Each row was made from one small tree. The marks that hang from a mark follow it in brackets, in alphabetical order. Every link used is in the known rows. Write each row's tree.
Known rows
B(A C(R(W)) J(S)): [ 1.60 -6.06 -2.03  0.68  0.71  1.23  0.47  0.95 -0.31 -1.15 -1.67 -1.18
  0.66  3.16 -2.30  0.00 -0.19  0.42  1.14  1.10  0.77]
R(W): [ 1.40 -2.42 -1.16  2.04  1.11  1.28 -0.48  1.02  1.59 -1.64 -1.10 -2.08
  0.35  0.82 -1.74 -0.43 -1.20  0.45 -0.56  0.82  0.46]
S(J): [ 0.82 -2.24 -1.10  0.70  0.88 -0.42 -0.29  1.71  2.26 -0.17  0.74 -1.77
 -0.05  2.94 -0.87 -0.60 -0.86  0.28 -0.28  1.06  0.52]
R(C(A) W): [ 0.78 -2.48 -1.68  1.56  1.42  0.42 -0.71  0.63  1.27 -2.62 -1.76 -2.34
  1.20 -0.85 -1.41  0.04 -1.43 -0.66 -1.16  0.90  1.11]
C(A R(W)): [ 0.97 -2.61 -1.22  1.50  0.64  1.30 -0.47  0.97  0.13 -1.81 -0.62 -0.38
  0.67 -0.16 -2.45 -0.76 -0.78 -1.19 -0.67  0.62  0.19]
S(J R(C(A) W)): [ 0.99 -1.32 -2.36  0.18  0.30 -0.72  0.36  1.58  3.89 -1.61 -0.11 -1.05
  0.66  0.83 -1.15 -0.01 -2.00 -1.52 -1.06  1.56  0.87]
J(C(A) S W): [ 0.83 -4.57  0.01  0.21  1.55 -1.07 -1.13 -0.46  0.24 -2.11 -0.22 -3.72
  3.55  2.21 -0.95  0.15  3.22  0.63 -1.49 -0.07  0.27]
J(C(A R(W)) S): [ 1.51 -3.00 -0.04  1.01  0.63  0.52 -0.98  0.13 -0.01 -2.19 -0.91 -1.63
  3.14  0.62 -1.94 -0.05  2.02 -0.27 -0.81  0.16 -0.34]
R(C(A)): [ 0.38 -2.94 -1.29  1.15  1.57 -0.82 -0.74  0.56  0.88 -1.76 -0.71 -2.13
  1.09 -0.86 -0.83 -0.01 -0.59 -0.28 -0.87  0.70  0.94]
R(C): [ 0.97 -2.73 -1.02  1.66  1.46 -0.56 -0.60  0.84  1.45 -1.39 -1.04 -2.32
  0.71 -0.67 -0.56  0.15 -0.93  0.45 -0.39  0.76  0.68]
S(R(W)): [ 1.60 -2.38 -1.30  1.60  0.21  0.74  0.45  1.26  2.85 -1.06 -0.21 -0.99
  0.19  0.61 -1.85 -0.49 -1.14  0.05 -0.46  1.08 -0.13]
J(C): [ 1.10 -3.61  0.22  1.59  1.72 -0.10 -0.94  0.43  1.19 -0.82 -0.39 -3.35
  1.56  1.27 -0.69 -0.50  0.85  0.99 -0.60  0.40  0.10]
J(C(A) R(W) S): [ 1.19 -3.39  0.32  0.52  0.91  0.10 -0.82 -0.80 -0.49 -1.67 -1.34 -3.56
  3.12  2.38 -1.81  0.00  2.92  0.57 -1.15  0.14 -0.20]
C(A R): [ 0.54 -2.96 -0.67  1.05  0.80  0.07 -0.54  0.89 -0.32 -0.91  0.45 -0.24
  0.57 -0.16 -1.88 -0.89  0.14 -0.80 -0.37  0.40 -0.11]
S(J(C) R(W)): [ 1.71 -2.24 -0.98  0.64  0.45 -0.04  0.26  1.50  4.10 -0.71  0.26 -2.29
  1.11  3.11 -1.05 -0.48 -0.57 -0.22 -0.72  1.25  0.04]
B(A C J): [ 0.46 -6.82 -2.02  0.75  1.93  0.32  0.45  0.88  0.55 -0.21 -0.72 -2.85
 -0.61  3.48 -1.24 -0.65 -1.09  0.74  0.85  1.30  1.41]
J(R S W): [ 1.15 -4.09 -0.06  0.17  0.69 -0.89 -0.39 -0.21 -0.76 -1.02 -0.41 -2.79
  1.75  2.63 -1.51  0.17  2.66  1.36 -0.36  0.04 -0.16]
S(J(W)): [ 0.85 -3.16 -1.39  0.23  1.15 -0.76 -0.32  1.49  1.97 -0.93  0.58 -2.58
  0.36  3.57 -0.91 -0.43 -0.60  0.05 -0.62  0.85  0.80]
B(C): [ 1.29 -4.53 -1.48  2.33  1.90  0.40 -0.37  0.89  0.85 -0.76 -0.19 -2.52
  0.29  0.97 -1.14 -0.29 -0.29  0.91  0.35  0.70  0.72]
B(C J): [ 0.60 -5.50 -1.47  1.60  1.85  0.30  0.15  1.15  1.21 -0.36 -0.47 -3.18
  0.18  2.84 -1.35 -0.56 -0.91  0.99  1.36  0.91  0.94]
B(A C): [ 1.17 -5.99 -2.21  1.55  2.00  0.54 -0.14  0.65  0.31 -0.67 -0.48 -2.09
 -0.44  1.46 -1.08 -0.40 -0.45  0.67 -0.11  1.02  1.20]

Which tree is each row?
[ 1.05 -4.53 -0.12 -0.13  0.75 -1.60 -0.22 -0.29  1.66 -1.60  0.66 -2.60
  3.33  1.88 -0.99  0.11  3.34  0.33 -1.32  0.18 -0.28]  J(C(A) S(R) W)
[ 0.63 -2.00 -1.56  0.00  0.87 -0.47 -0.24  0.82  1.01 -1.49 -1.10 -2.60
  0.74  1.77 -1.46 -0.11 -1.21 -1.15 -0.87  1.08  1.11]  S(J(R(C(A) W)))
[ 1.07 -4.59  0.22  0.18  0.97 -0.85 -1.07 -0.24 -0.81 -1.96  0.01 -2.26
  3.44  1.41 -1.39 -0.03  3.30  0.05 -0.96 -0.26 -0.25]  J(C(A R) S W)
[ 0.34 -6.48 -1.65  0.38  1.67 -0.70  0.06  0.27  0.48 -1.64 -0.38 -3.51
  2.16  3.83 -1.58  0.14  1.54  0.77  0.45  0.47  1.07]  B(C(A) J(S W))
[ 1.78 -3.09 -0.17  2.00  1.04  1.31 -0.83  0.80  0.60 -1.56 -1.19 -2.11
  1.54  0.54 -1.69 -0.63 -0.07 -0.04 -0.38  0.42 -0.16]  J(C(R(W)))
[ 1.12 -4.81 -1.99  0.89  0.54  0.14  0.93  0.76  2.27 -1.23 -0.30 -1.77
  1.67  2.92 -2.23  0.14  0.35  0.20  0.69  1.08  0.50]  B(C(A) J(S(R(W))))
[ 0.68 -4.89 -0.89 -0.73 -0.13 -1.04  1.11  0.73  1.96  0.13  0.30 -0.79
  0.35  3.67 -1.40 -0.17  0.79  0.96  0.46  1.27 -0.09]  B(A J(S(R)))
[-0.49 -4.09 -0.62 -0.11  1.23 -1.31  0.05  0.12 -0.11 -0.71 -1.05 -3.27
  0.81  1.69 -1.37 -0.42 -0.20 -0.06  0.28  0.70  0.75]  B(J(R(C(A))))
[ 0.27 -3.43  0.11 -0.44  1.28 -1.30 -0.54  0.22  0.62 -0.04  0.64 -3.47
  1.41  3.96 -0.93 -0.86  1.58 -0.28 -0.86  0.51  0.28]  S(J(C(A) R))
[ 2.18 -2.84 -0.14  1.24  0.26  0.05 -0.10  0.29  2.77 -1.41 -0.49 -2.08
  2.65  1.52 -1.35  0.24  1.69  0.92 -0.64  0.63 -0.63]  J(C S(R(W)))
[ 0.57 -3.92 -0.57 -0.41  1.23 -1.00 -0.76  0.96  0.69 -1.27  0.82 -2.43
  1.89  2.99 -1.04 -0.80  0.98 -1.20 -1.06  0.36  0.43]  S(J(C(A R) W))
[ 0.47 -5.00 -0.84 -0.32  0.74 -0.43  0.23  0.55  0.54 -0.30 -0.60 -1.83
  0.58  3.83 -1.27 -0.14  0.66  1.34  0.36  1.06  0.49]  B(A J(S))
[ 0.91 -3.20  0.32 -0.03  1.14 -0.98 -0.47  0.51  1.03  0.30  0.27 -3.65
  1.05  4.06 -0.63 -0.70  1.23  0.62 -0.33  0.57  0.02]  S(J(C R))
[ 0.81 -3.53 -0.35  0.12 -0.21 -1.10  0.88  0.97  2.65  0.13  0.60 -1.06
  1.14  3.05 -1.44 -0.04  1.02  1.30  0.85  0.89 -0.49]  B(J(S(R)))
[ 1.10 -2.39 -0.77  0.43  0.86  0.45 -0.69  1.27  1.35 -1.40 -0.14 -1.79
  1.59  2.37 -1.60 -0.80 -0.24 -1.36 -0.95  0.78  0.35]  S(J(C(A R(W))))
[ 0.42 -7.86 -2.36  0.24  2.20  0.01  0.44  0.78  0.32 -0.98 -0.83 -3.67
 -0.19  4.06 -1.34 -0.56 -0.73  0.62  0.38  1.10  1.66]  B(A C J(W))
[ 0.83 -4.15 -0.77  0.60  1.44 -1.08 -0.44  0.11 -0.45 -1.45 -1.27 -3.58
  1.02  0.55 -0.96  0.10  0.28  0.49 -0.45  0.35  0.60]  J(R(C) W)
[ 1.49 -2.01 -1.55  0.81  0.10 -0.63  0.11  0.46  2.53 -2.31 -0.97 -0.95
  2.24 -0.85 -1.53  0.80  0.27 -0.36 -1.00  0.95  0.25]  J(S(R(C(A) W)))
